Each row was made from one small tree. Brackets hold a mark, then the marks that hang from it, in alphabetical order. Every link used is in the known rows. Write each row's tree.
Known rows
(bokun (nufarol komesed soki tizav)): [-0.79 -0.23 -1.18 -0.31 -0.70 -1.15  0.47 -0.50  0.85 -0.65  1.29 -0.54
 -1.85  0.00  1.77  0.09  1.51 -1.01  1.33 -0.40 -0.83  0.15 -0.12 -0.65
 -0.72  0.20  0.66  0.45  0.75  0.86  0.90 -0.73]
(nide (gule nufarol) komesed vepa zeveta zonilid): [-0.73  1.77 -0.03  1.98 -0.34  0.05  1.11  2.09 -1.36  0.82 -2.10 -0.58
 -0.40  2.56  2.10 -2.78  0.58 -2.05 -1.16 -2.37 -2.37  1.32 -1.78 -0.94
 -0.06  1.66  0.95 -0.30  0.36  0.54 -5.68  1.26]
(gule (nufarol bokun komesed tizav)): [-1.08  1.09 -0.68  0.38  0.06  0.34  0.10 -0.63 -0.18  0.76  1.12  0.22
 -1.80  0.61  1.41 -0.72 -0.54 -0.58  0.96 -0.82 -0.51  1.30 -0.15 -0.28
  1.36  0.68 -0.13  0.72  0.45  0.87  1.05 -0.04]
(nide (gule (nufarol (tizav silir))) komesed vepa zeveta): [-0.77  1.88  0.02  1.27  0.09 -0.45  2.27  1.95 -0.09  1.22 -1.43 -0.83
 -0.98  1.80  0.99 -2.33 -0.34 -0.16 -1.59 -2.15 -2.80  1.36 -0.97 -1.48
 -0.32  2.01  2.13  0.72  0.60 -0.97 -3.38  0.76]
(nufarol bokun komesed soki tizav): [-0.72  0.56  0.65  0.08 -0.09 -0.29  0.52 -0.74 -1.25  0.18  1.59  0.19
 -1.80  0.17  1.76  0.18 -0.42 -0.54  1.72 -0.38  0.01  0.31 -0.37 -1.69
  0.01  1.28  0.32  0.54  1.07  0.35  0.64 -1.29]
(tizav (nufarol bokun komesed soki) silir): [-1.99  0.65 -0.39 -0.23  0.05 -0.38 -0.03  0.32 -0.07  0.96  1.07 -0.45
 -0.51  0.34  0.23  0.18  0.38 -0.88  0.34 -0.67  0.49 -0.78 -0.46  0.95
 -0.10 -0.47 -0.31 -0.46  2.21  1.03  1.00 -1.06]
(tizav (nufarol bokun soki) silir): [-2.29  1.22 -0.37  0.52  0.00  0.40  0.28  0.48  0.09  0.55  0.92 -0.46
 -0.26  0.30 -0.33 -1.03  0.21 -0.64  0.78 -0.43  1.55 -0.49 -1.58  0.95
  0.34  0.04 -0.57 -0.62  2.06  1.27  0.93 -1.01]
(komesed (nufarol bokun)): [-1.39  1.50 -1.46  1.76 -0.47  0.37 -0.59  0.17 -0.40 -1.08  0.72  0.18
 -0.19  0.41  1.51 -2.32  0.25 -1.40  1.00 -0.22  1.66  1.04 -1.22  0.42
  1.30  0.05 -2.13  0.41  1.63  2.53 -0.25  0.56]
(nide komesed vepa zeveta): [ 0.45  1.55 -0.31  0.75 -1.11 -0.37  0.64  2.30 -0.49  0.62 -1.38 -1.59
  1.21  0.67  2.56 -3.58  0.84 -2.07 -1.15 -1.32 -0.48  0.56 -1.03 -2.48
 -1.61  1.79 -1.00  0.79  0.38  2.47 -3.77  0.46]
(nufarol bokun): [-0.76  1.70 -0.44  1.02 -0.43  0.84 -0.21  0.19 -0.57 -0.50  0.18 -0.28
  0.35  0.50  1.16 -2.52  0.47 -0.75  0.81 -0.42  1.76  0.66 -0.96 -1.23
  0.56  0.89 -2.26 -0.01  0.57  2.65 -0.75  0.39]
(gule (nufarol soki)): [-1.40  1.08 -0.50  0.61 -1.14  1.20 -0.22 -0.20  0.37  0.26 -0.47 -0.66
 -1.15  0.84  0.36 -1.95  1.24 -1.36  2.60 -0.64  1.14  0.80 -0.85  0.23
  0.22  0.13 -1.02 -0.07  1.42  1.51  0.22  0.69]
(nufarol bokun soki (tizav silir)): [-1.46  1.06  0.89  0.39  0.09  0.63  0.98 -0.30 -0.15  0.35  1.17 -0.23
 -1.34  0.55  0.42 -0.87 -1.32  0.91  1.46 -0.71  0.87  0.30 -1.14 -1.26
  0.58  1.51  0.85  0.32  1.09 -0.18  1.04 -0.81]
(bokun (nufarol komesed soki (tizav silir))): [-1.40 -0.25 -1.10 -0.48 -0.47 -0.94  0.40 -0.08  1.98 -0.37  0.98 -0.68
 -1.68  0.36  0.95  0.53  0.59  0.01  0.51 -0.73 -0.99  0.02  0.31 -0.39
 -0.60  0.38  1.37  0.38  0.87 -0.09  1.30 -0.66]
(komesed (nufarol bokun soki (tizav silir))): [-2.21  0.91 -0.25  1.23  0.26  0.08  0.59 -0.40  0.10 -0.26  1.67  0.55
 -1.68  0.53  0.71 -0.61 -1.48  0.25  1.61 -0.54  0.78  0.65 -1.06  0.11
  1.40  0.74  0.97  0.69  2.23 -0.19  1.42 -0.79]
(bokun nufarol): [-0.73  0.89 -2.01  0.97 -1.22 -0.08 -0.43  0.53  1.63 -1.50 -0.08 -1.12
  0.19  0.61  1.14 -2.55  2.26 -1.35  0.30 -0.46  0.96  0.51 -0.87 -0.15
 -0.23  0.05 -1.94 -0.15  0.17  2.84 -0.48  1.03]
(nide (gule (nufarol komesed soki)) vepa zeveta zonilid): [-1.18  0.97  0.25  0.51 -0.18  0.71  1.02  0.78 -1.58  1.27 -1.00 -0.42
 -1.82  2.58  1.68 -0.83  0.87 -2.16  0.42 -1.98 -2.16  1.19 -0.75 -0.59
  0.07  1.00  2.00 -0.55  1.73 -0.39 -3.49  0.62]
(komesed nufarol): [-0.99  1.16 -2.46  1.89 -0.86  0.16 -1.13  0.36  1.08 -1.44 -0.53 -0.40
  0.22  0.78  1.50 -2.62  1.19 -1.38  0.74 -0.12  1.37  0.84 -0.73 -0.19
  0.37 -0.23 -2.16  0.84  1.24  2.76 -1.05  1.23]
(gule (nufarol komesed soki)): [-1.21  0.45 -0.49 -0.22 -1.08  0.40 -0.49 -0.27  0.03  0.58 -0.07 -0.57
 -1.23  0.80  0.69 -0.89  1.34 -1.42  2.28 -0.66  0.11  0.54  0.12  0.18
 -0.21 -0.08 -0.69  0.24  1.39  1.28  0.22  0.26]
(nide gule (komesed (nufarol bokun soki)) zeveta zonilid): [-1.93  1.46  0.80  1.44  0.55 -1.49  0.88  0.84 -4.49 -0.21  0.48  0.58
 -1.62  1.81  2.48 -1.11 -0.40 -2.08  0.59 -1.26 -0.82  0.65 -2.07  0.12
  0.40  1.30  1.38 -0.49  2.49  0.58 -5.38 -0.08]

Write each row's tree
[-1.17  0.73 -2.29  0.85 -0.30 -0.07  0.34  0.39  2.85 -1.02  0.36 -0.97
 -0.70  0.54  0.59 -1.61  0.60  0.64 -0.48 -0.84 -0.21  0.45 -0.53 -0.47
  0.25  0.69  0.20  0.47 -0.03  1.08  0.78  0.61] | (bokun (nufarol (tizav silir)))
[-0.13  0.30 -0.38  0.03 -0.32 -0.56  0.02 -0.56  0.01 -0.14  0.46 -0.44
 -1.41  0.41  1.86 -0.15  0.50 -0.46  1.56 -0.43 -0.43  0.12  0.09 -2.13
 -0.92  0.99  0.22  0.97  0.58  0.48 -0.14 -0.56] | (nufarol komesed soki tizav)
[-1.39  0.70 -0.46  0.03 -0.32 -0.50 -0.17 -0.09 -1.14  0.53  1.34 -0.27
 -0.83  0.15  1.18 -0.19  1.20 -2.02  1.10 -0.29  0.71 -0.44 -0.75  0.76
 -0.18 -0.28 -1.28 -0.32  2.19  1.68  0.33 -1.17] | (tizav (nufarol bokun komesed soki))
[-1.04  0.32 -1.12  0.51 -0.82 -0.29  0.98 -0.34  0.98 -1.23  1.11 -0.63
 -1.86  0.06  1.38 -0.91  1.32 -0.69  1.93 -0.27  0.16  0.54 -1.05 -0.67
 -0.25  0.67  0.31  0.36  0.93  1.04  0.81 -0.26] | (bokun (nufarol soki tizav))
[-1.32  0.51  0.72 -0.36  0.22 -0.13  0.56 -0.41 -0.20  0.54  1.46 -0.02
 -1.59  0.42  0.88  0.34 -1.18  0.60  1.08 -0.77 -0.19  0.01  0.11 -1.44
  0.09  1.25  1.17  0.50  1.04 -0.34  1.13 -1.22] | (nufarol bokun komesed soki (tizav silir))
[-1.36  1.13 -0.14  1.52  0.21 -1.57  0.33  1.06 -3.17 -0.69 -0.73  0.06
 -1.25  2.08  2.41 -1.17  0.34 -2.09  0.20 -1.23 -1.14  0.51 -1.70 -0.38
 -0.47  1.00  1.18 -0.06  2.05  0.74 -6.32  0.51] | (nide gule (komesed (nufarol soki)) zeveta zonilid)
[-1.01  1.27 -1.12  0.32  0.24  0.43 -0.30  0.24 -1.56  0.75 -1.05 -0.35
 -1.50  2.90  1.40 -1.33  0.78 -1.34 -0.73 -1.46 -1.80  1.27 -0.43 -0.04
  0.54  0.75  0.98 -0.40  1.05  0.63 -4.56  1.57] | (nide (gule (nufarol komesed)) zeveta zonilid)
[-1.66  1.23 -1.38  1.53  0.27  0.19  0.04 -0.04  1.01 -0.71  1.09  0.25
 -0.91  0.61  0.84 -1.43 -1.30  0.43  0.15 -0.65  0.42  0.92 -1.01  0.05
  1.70  0.68  0.09  0.87  1.28  0.72  0.92  0.03] | (komesed (nufarol bokun (tizav silir)))
[-0.87  0.89 -0.33  0.20  0.33 -0.02  0.05 -0.04  0.45  0.23  1.07 -0.21
 -0.54  0.55  0.92 -0.65 -1.18  0.89 -0.57 -0.92 -0.37  0.31  0.26 -1.46
  0.60  1.24  0.10  0.79  0.08  0.46  0.47 -0.40] | (nufarol bokun komesed (tizav silir))
[-1.69  0.96 -1.40  0.51 -0.46  0.35 -0.21  0.71  1.58  0.13 -0.38 -1.27
  0.13  0.47 -0.34 -1.36  0.99 -0.44  0.46 -0.53  0.94 -0.70 -1.25  0.74
 -0.54 -0.31 -0.71 -0.20  1.77  1.37  0.00 -0.01] | (tizav (nufarol soki) silir)
[-0.21  1.78 -0.74  2.21 -0.16  0.97  0.84  1.59 -0.72  0.01 -1.80 -0.83
  0.21  2.38  1.93 -2.85  1.06 -1.45 -1.32 -1.66 -0.96  1.08 -1.59 -2.15
 -0.03  1.70  0.56 -0.56  0.39  0.96 -5.11  1.36] | (nide gule vepa zeveta zonilid)
[-1.45  0.29 -1.47 -0.19 -0.50 -0.45 -0.65  0.71  1.41  0.47 -0.02 -0.91
 -0.19  0.55  0.25 -0.26  1.15 -0.74  0.23 -0.53 -0.01 -0.89 -0.12  0.58
 -0.95 -0.62 -0.45 -0.07  1.70  1.06  0.03 -0.72] | (tizav (nufarol komesed soki) silir)
[-0.77  1.38 -1.36  2.21  0.62 -1.77  0.44  0.87 -2.12 -0.90 -0.67  0.23
 -1.34  2.08  2.93 -1.51 -0.29 -1.19 -1.23 -1.40 -2.36  1.16 -1.60 -1.03
  0.23  1.56  1.73  0.81  0.79  0.40 -6.00  0.91] | (nide gule (komesed (nufarol tizav)) zeveta zonilid)
[-1.72  1.11 -0.31  1.38 -0.58  0.18 -0.15 -0.33 -1.09 -0.94  1.10  0.30
 -1.01  0.47  1.28 -1.19  0.23 -1.60  2.48 -0.19  1.81  0.62 -1.37  0.48
  0.94  0.06 -1.31  0.08  2.70  1.68  0.29 -0.18] | (komesed (nufarol bokun soki))
[-0.92  0.15 -0.37 -0.32 -0.21 -0.24  0.11 -0.16  1.30  0.34  0.32 -0.79
 -1.06  0.52  0.93  0.17 -0.38  0.69  0.77 -0.77 -0.54 -0.19  0.56 -1.77
 -0.85  0.89  1.10  0.80  0.57 -0.14  0.20 -0.61] | (nufarol komesed soki (tizav silir))
[-0.89  0.30 -0.51 -0.24 -0.51  0.12  0.25 -0.87  0.45  0.66  0.51 -0.32
 -2.40  0.62  0.98 -0.12  0.54 -0.60  2.30 -0.79 -0.72  0.84 -0.03 -0.45
  0.08  0.34  0.65  0.80  1.11  0.04  0.93 -0.13] | (gule (nufarol komesed soki tizav))
[-1.08  1.15 -1.46  0.51 -0.20 -0.20 -0.54  0.27 -0.32  0.34  0.92 -0.40
  0.13  0.23  1.33 -0.98  1.19 -1.82 -0.46 -0.28  0.47 -0.06 -0.66  0.67
  0.16 -0.38 -2.20  0.02  1.21  2.56 -0.20 -0.30] | (tizav (nufarol bokun komesed))
[-1.26  1.34 -1.62  2.04 -0.01  0.15  0.02 -0.42 -0.24 -0.86  1.35  0.47
 -1.17  0.24  1.96 -1.63 -0.48 -0.79  0.81 -0.27  0.81  1.29 -1.32 -0.33
  1.66  0.72 -0.70  1.10  1.34  1.58  0.65  0.16] | (komesed (nufarol bokun tizav))
[-0.98  1.14  0.27  2.24 -0.23 -1.18  1.13  1.87 -2.24 -0.36 -1.06 -0.09
 -0.73  1.89  2.81 -1.68  0.72 -2.70  0.00 -1.79 -1.88  0.81 -1.94 -0.80
 -0.57  1.11  1.47 -0.08  2.03  0.54 -5.85  0.27] | (nide gule (komesed (nufarol soki)) vepa zeveta zonilid)
[-1.80  1.68 -1.39  1.05  0.01  0.44 -0.28  0.83  0.81  0.17  0.31 -0.74
  0.58  0.70 -0.01 -1.90  0.17 -0.33 -0.81 -0.58  1.25 -0.21 -1.44  0.80
  0.58 -0.14 -1.55 -0.31  1.24  2.03  0.36 -0.03] | (tizav (nufarol bokun) silir)
[-1.09  1.72 -0.01  1.06  0.12  0.96  1.13  0.79 -1.93  1.53 -0.23  0.18
 -1.30  2.53  1.86 -1.34 -0.02 -2.13 -0.78 -2.03 -2.14  1.72 -0.99 -0.34
  1.31  1.17  1.22 -0.80  1.48  0.17 -3.27  0.54] | (nide (gule (nufarol bokun komesed)) vepa zeveta zonilid)
[-0.66  1.62 -1.04  2.69 -0.23 -1.15  0.57  2.33 -1.50 -0.56 -1.58 -0.19
  0.06  1.92  3.01 -2.63  0.73 -2.48 -1.55 -1.89 -2.12  1.07 -1.81 -0.83
 -0.20  1.16  0.56  0.14  1.08  1.11 -6.26  1.16] | (nide gule (komesed nufarol) vepa zeveta zonilid)
[-1.82  1.57 -0.51  0.79  0.02  1.38  0.39 -0.13  0.89  0.91  0.66 -0.10
 -1.26  1.07  0.02 -1.70 -1.35  0.75  0.42 -1.03  0.30  1.29 -0.99  0.13
  1.98  1.02  0.63  0.63  0.63  0.10  1.67  0.37] | (gule (nufarol bokun (tizav silir)))
[-1.00 -0.06 -1.01 -0.25 -1.17 -0.74 -0.26  0.04  0.63 -0.87  0.83 -0.66
 -0.92  0.21  1.54 -0.53  2.28 -1.83  1.45 -0.37  0.09 -0.08  0.00 -0.02
 -1.15 -0.34 -0.86 -0.25  1.30  1.86 -0.03 -0.11] | (bokun (nufarol komesed soki))
[-0.33  0.92 -0.55  0.47  0.13 -0.06  0.08 -0.43 -0.47 -0.02  1.19  0.05
 -0.95  0.37  1.83 -0.82 -0.40 -0.26  0.23 -0.57 -0.29  0.71 -0.06 -1.82
  0.39  1.14 -0.59  0.87  0.16  1.07  0.12 -0.30] | (nufarol bokun komesed tizav)
[-1.54  2.04  0.81  1.21  0.43 -0.15  0.71  1.04 -3.53  0.69 -0.59  0.15
 -1.13  2.52  1.69 -2.08 -0.47 -1.87 -0.49 -1.92 -1.29  1.33 -1.99  0.13
  1.05  1.69  0.70 -0.60  0.94  0.98 -5.20  0.98] | (nide (gule (nufarol bokun)) komesed zeveta zonilid)
[-1.00  0.71  0.78 -0.11 -0.62 -0.03 -0.14 -0.23 -1.57  0.05  1.08 -0.04
 -0.76  0.33  1.30 -0.41  0.43 -1.23  1.79 -0.36  0.93  0.10 -0.34 -1.05
 -0.38  0.65 -1.01 -0.13  1.34  1.61 -0.07 -0.79] | (nufarol bokun komesed soki)
[-0.51  0.57 -1.48  0.02 -0.09 -0.27 -0.45  0.22  1.87  0.03 -0.17 -0.72
 -0.31  0.63  0.97 -0.85 -0.34  0.98 -0.68 -0.85 -0.69  0.19  0.61 -1.94
 -0.37  0.96  0.06  1.14 -0.44  0.64 -0.18  0.26] | (nufarol komesed (tizav silir))
